(in the rows, 128 means zero)
Known rows, with every step that occurs:
godusop -> kepud -> dumu: [185  91 152 103 118 162 100 175 120  65  56 110 107  94 167 112  93 172
 142 139 124 173 161 130 151 109]
fizi -> diton: [164 129 153 119 114 160 124 161 135  98 104 135 108 125 166 118 100 143
 136 164 122 145 179 187 163 137]
dumu -> vuzoses -> diton -> zude: [125  89 143 132 158 129  88 115 185 124  94 158 147 124 195 133 133 132
 174 121 103 184 184 148 121 106]
sopo -> teve: [162 116 113 111 152 143 104 159 133 112  91 153 123 103 171 140 139 148
 131 155 145 148 192 164 127 102]
godusop -> teve: [176 123 115 133 139 145  77 151 141 102  75 131 129  89 137 175  95 153
 129 168 132 145 144 141 112  92]
diton -> zude -> mubo -> fizi -> losup -> vuzoses -> dumu: [ 73 107 105 159 164 107 108  98 112  80 172  98 140 160 120 111 143 115
 126 136 154 114 107 123 122  82]
fizi -> mubo: [122 102 146 134 140 137  90 169 142 134  96 184 136 128 195 124 122 154
 125 154 143 158 171 177 140 113]
mubo -> fizi -> diton -> zude -> losup: [141 130 148 174 105 105 147 136 154  89 108  76 142 142 117  88 137 140
 116 176 147 114 116 180 140 158]
vuzoses -> dumu: [163  92 132 112 133 186  91 144 157  95  64 163 109 109 202 146 129 139
 142 167 133 144 184 146 135 122]
dumu -> vuzoses -> diton: [148  97 147 121 175 159  78 129 157 148  73 187 126 122 200 155 124 144
 162 134  96 183 182 140 123 137]
godusop -> kepud -> dumu -> vuzoses -> mubo: [147 110 173 107 118 149  76 171 152 107  89 123  89 108 193 132  84 184
 151 126 102 158 164 130 117 112]
kepud -> dumu -> vuzoses -> diton -> zude: [157  86 142 121 155 137  65 122 177 113 105 153 147 136 198 109 136 148
 182 125 110 187 147 119 134 138]
diton -> zude -> losup -> vuzoses -> mubo: [ 79  99 133 198 145 102 165 133 177 133 126  85  83 113 155 117 121 136
 162 185 138 162 126 126  94 115]
kepud -> dumu -> vuzoses -> diton: [192  91 139 108 167 164  51 128 145 136  86 182 118 132 206 134 125 157
 169 137 107 182 154 115 130 160]
losup -> vuzoses -> diton -> zude -> mubo -> fizi: [ 57  95 113 204 158  90 132 116 120  78 162 110 165 162 144 134 119  92
 142 135 119 176 148 160  95  90]
mubo -> fizi -> diton: [165 133 148 141  99 131 113 159 110  77 112 115 141 148 142 128  96 153
 112 157 139 104 158 207 137 150]
kepud -> dumu -> vuzoses -> mubo -> fizi -> diton: [168 148 160 123  97 117  73 159 134 117 153 123 116 165 167 133  92 174
 124 143 126  96 131 173 112 181]
godusop -> kepud -> dumu -> vuzoses: [191 105 158  86 143 158  63 175 139 102  64 123 101 112 163 127  91 185
 164 119 103 178 144 113 148 125]
dumu -> vuzoses -> mubo -> fizi -> diton -> zude: [100 138 165 148  97  89 104 155 172 109 164 101 144 163 162 130  99 145
 124 128 125  97 155 206 105 136]
mubo -> fizi -> diton -> zude -> losup -> vuzoses: [118 135 122 190 125  87 154 140 142 102 144  42 116 152 107  89 122 126
 138 172 148 125  97 151 122 168]
vuzoses -> diton: [143  87 140 143 148 173 112 127 141 109  66 169 134 106 203 139 123 129
 145 158 118 181 200 160 129 120]
dumu -> vuzoses: [171 104 147 110 153 144  70 144 151 144  73 174 110 124 161 159 116 180
 163 143 116 158 156 140 123 126]
diton -> zude -> mubo -> fizi -> losup: [ 92 105 137 160 136  91 120 113  99  75 147 125 177 143 106 104 133 152
 109 137 158 114 119 174 140  53]
dumu -> vuzoses -> mubo -> fizi -> diton -> zude -> losup: [109 141 174 177 106  91 128 135 181 134 144  90 121 154 138 113 130 149
 121 158 127 102 116 173 110 168]
fizi -> losup -> vuzoses -> diton -> zude -> mubo: [ 47 101 115 168 196 124 139  87 117 113 162 117 127 138 148  99 137  96
 149 131 121 193 143 126 143  58]
diton -> zude -> mubo: [102  97 153 152 131 125 128 134 143  70 121 152 144 136 148 130 124 148
 138 153 119 173 159 169 144  49]
sopo -> vuzoses -> diton: [119  92 104 122 138 145 107 146 165 112  56 161 141 115 213 159 112 122
 143 164 131 186 186 178 103 114]

Rows:
[ 89 131 159 166  69  93 140 160 151  63 155  84 154 146 164 110  99 130
 110 153 141  96 171 228 115 124]
vuzoses -> mubo -> fizi -> diton -> zude
[131 109  91 134 161 139  90 119 105 108 124 103 117 127 143 129 122 137
 132 142 168  98 125 120 110 147]
mubo -> fizi -> losup -> vuzoses -> dumu
[168 107 159 113 130 141  64 152 153 137 113 166  95 127 192 147 101 198
 157 153 121 144 146 132 115 140]
kepud -> dumu -> vuzoses -> mubo
[126  92 143 154 150 103  61 112 134  87 153 157 179 176 162 120 141 141
 148 122 105 161 123 145 115 119]
kepud -> dumu -> vuzoses -> diton -> zude -> mubo -> fizi
[ 76  99 128 215 123  67 161 136 153 114 139  66 116 128 133 121 117 136
 143 183 152 121 110 149  71 130]
diton -> zude -> losup -> vuzoses -> mubo -> fizi
[131 104 142 158 123 119 103 143  97  76 115 161 148 146 129 155 115 166
 111 157 132 131 151 190 117  87]
zude -> mubo -> fizi
[124  94 110 162 167 143 132 123 186 114  91  96  88 121 161 107 154 114
 166 177 136 160 115  88 114 134]
diton -> zude -> losup -> vuzoses -> dumu
[135 136 164 131  90  87  83 158 163  98 178  95 144 170 161 111 103 160
 133 130 131  97 127 180 115 162]
kepud -> dumu -> vuzoses -> mubo -> fizi -> diton -> zude
[ 70 138 135 178  95  72 149 155 143  80 193  53 122 158 145 121  86 116
 133 149 146 111 152 199  94 130]
losup -> vuzoses -> mubo -> fizi -> diton -> zude
[ 59  98 102 166 123  82 116 126 152  65 116 133 197 152 165 147 127 103
 119 148 130 162 157 211  86  76]
sopo -> vuzoses -> diton -> zude -> mubo -> fizi
[101 113 113 145  84  89 111 173 140 101  99 123 143 122 182 173  91 164
 111 175 161 105 164 217  56 116]
sopo -> vuzoses -> mubo -> fizi
[ 96 109 120 183 122  92 121 156 120 107 140 103 111 131 154 159  83 146
 136 164 149 118 164 175  62 129]
losup -> vuzoses -> mubo -> fizi
[104 135 165 145 112 128 139 142 144  71 150 123 132 156 137 109 110 122
 130 152 104 159 161 197 171  73]
fizi -> diton -> zude -> mubo
[ 56  96 120 180 176 119 136 112 143  90 145 129 130 144 161 132 127  92
 164 139 104 208 164 142 118  66]
losup -> vuzoses -> diton -> zude -> mubo
[ 76 107 142 154 178  97  88  84 124 122 150 152 184 156 133 109 152 137
 120 109 119 143 129 154 139  85]
dumu -> vuzoses -> diton -> zude -> mubo -> fizi -> losup
[131 143 152 151 110 128 123 144  96  70 143 134 134 163 124 130 107 141
  97 161 120 121 153 208 146 116]
zude -> mubo -> fizi -> diton
[151 108 165 117 101 116  63 171 128  92 101 101 125 123 162 138  82 189
 126 120 117 122 144 144  99 131]
godusop -> kepud -> dumu -> vuzoses -> mubo -> fizi
[123  76 144 177 152 144 149 113 177 119  66 131 135  99 183  95 154 119
 153 173 127 184 155 138 135 125]
vuzoses -> diton -> zude -> losup
[130 109 106 148 159 105 111 128  79 121 133  94 125 124 115 127 104 157
 135 149 170 119 115 144 111 126]
mubo -> fizi -> losup -> vuzoses
[121  93 118 179 161 112 144 131 160 127 101  88  92 118 129 111 129 140
 173 180 137 176 113 108 120 120]
diton -> zude -> losup -> vuzoses
[ 82 139 132 171  78  73 160 154 185  96 129  61 135 140 157 111 121 130
 101 191 153 103 116 214  89 148]
sopo -> vuzoses -> mubo -> fizi -> diton -> zude -> losup
[113  96 112 145 199 156 122 107 110 145 117 132 105 110 167 115 115 119
 156 148 139 175 155 117 130 113]
fizi -> losup -> vuzoses -> diton
[ 80  88 145 167 149 143 129 111 152  81 111 166 161 132 178 123 133 113
 141 138 105 193 186 169 138  56]
vuzoses -> diton -> zude -> mubo
[ 66 112 118 174 165  74 129 113  92  94 180  94 147 149  85 109 125 140
 129 138 152 133 100 147 123  64]
diton -> zude -> mubo -> fizi -> losup -> vuzoses
[110 100 101 164 181 121 112 106  92 131 120 113 141 120 142 117 114 125
 137 139 151 138 137 141 110 136]
mubo -> fizi -> losup -> vuzoses -> diton
[124 128 131 175 147 117 167 138 164 118 129  60  84 135 121  86 119 118
 161 174 122 167 113 127 148 147]
fizi -> diton -> zude -> losup -> vuzoses
[ 72 109 109 178 191 120 117  92  71 117 149 136 135 146 124 123 123 114
 122 134 137 150 127 140 120  99]
zude -> mubo -> fizi -> losup -> vuzoses -> diton
[135  90 150 159 176 134 106 102 194 156  69 144 130 116 175 111 158 130
 169 145 101 186 137 114 129 139]
dumu -> vuzoses -> diton -> zude -> losup
[ 83 136 143 192 131 112 179 141 176 125 158  61  68 131 147  96 114 114
 149 184 127 152 131 148 122 137]
fizi -> diton -> zude -> losup -> vuzoses -> mubo
[ 89 114 130 149 159 131 131 128 112 148 143 114  77 105 158 132  94 155
 144 159 154 138 150 134 114  91]
fizi -> losup -> vuzoses -> mubo
[142 101 106 129 154 171 101 143 150 104  99 128  85 124 183 153 112 122
 166 159 136 152 166 112 109 131]
losup -> vuzoses -> dumu
[119 119 155 131 140 102  79 129 116 152 125 145 128 124 151 146 116 186
 116 136 155  88 139 168  99 123]
dumu -> vuzoses -> mubo -> fizi -> losup
[ 69  94 137 171 158 111 127  88 112  83 145 138 191 140 138  96 143 117
 107 133 137 138 150 173 143  64]
vuzoses -> diton -> zude -> mubo -> fizi -> losup
[155 116 149 115 136 111  57 133 110 141 145 140 127 133 157 121 114 203
 121 137 159  86 104 134 108 144]
kepud -> dumu -> vuzoses -> mubo -> fizi -> losup
[ 78  95 102 173 171  95 127 102 115 108 147  82 163 130 136  95 129 106
 150 127 155 140 128 144 107 112]
mubo -> fizi -> losup -> vuzoses -> diton -> zude
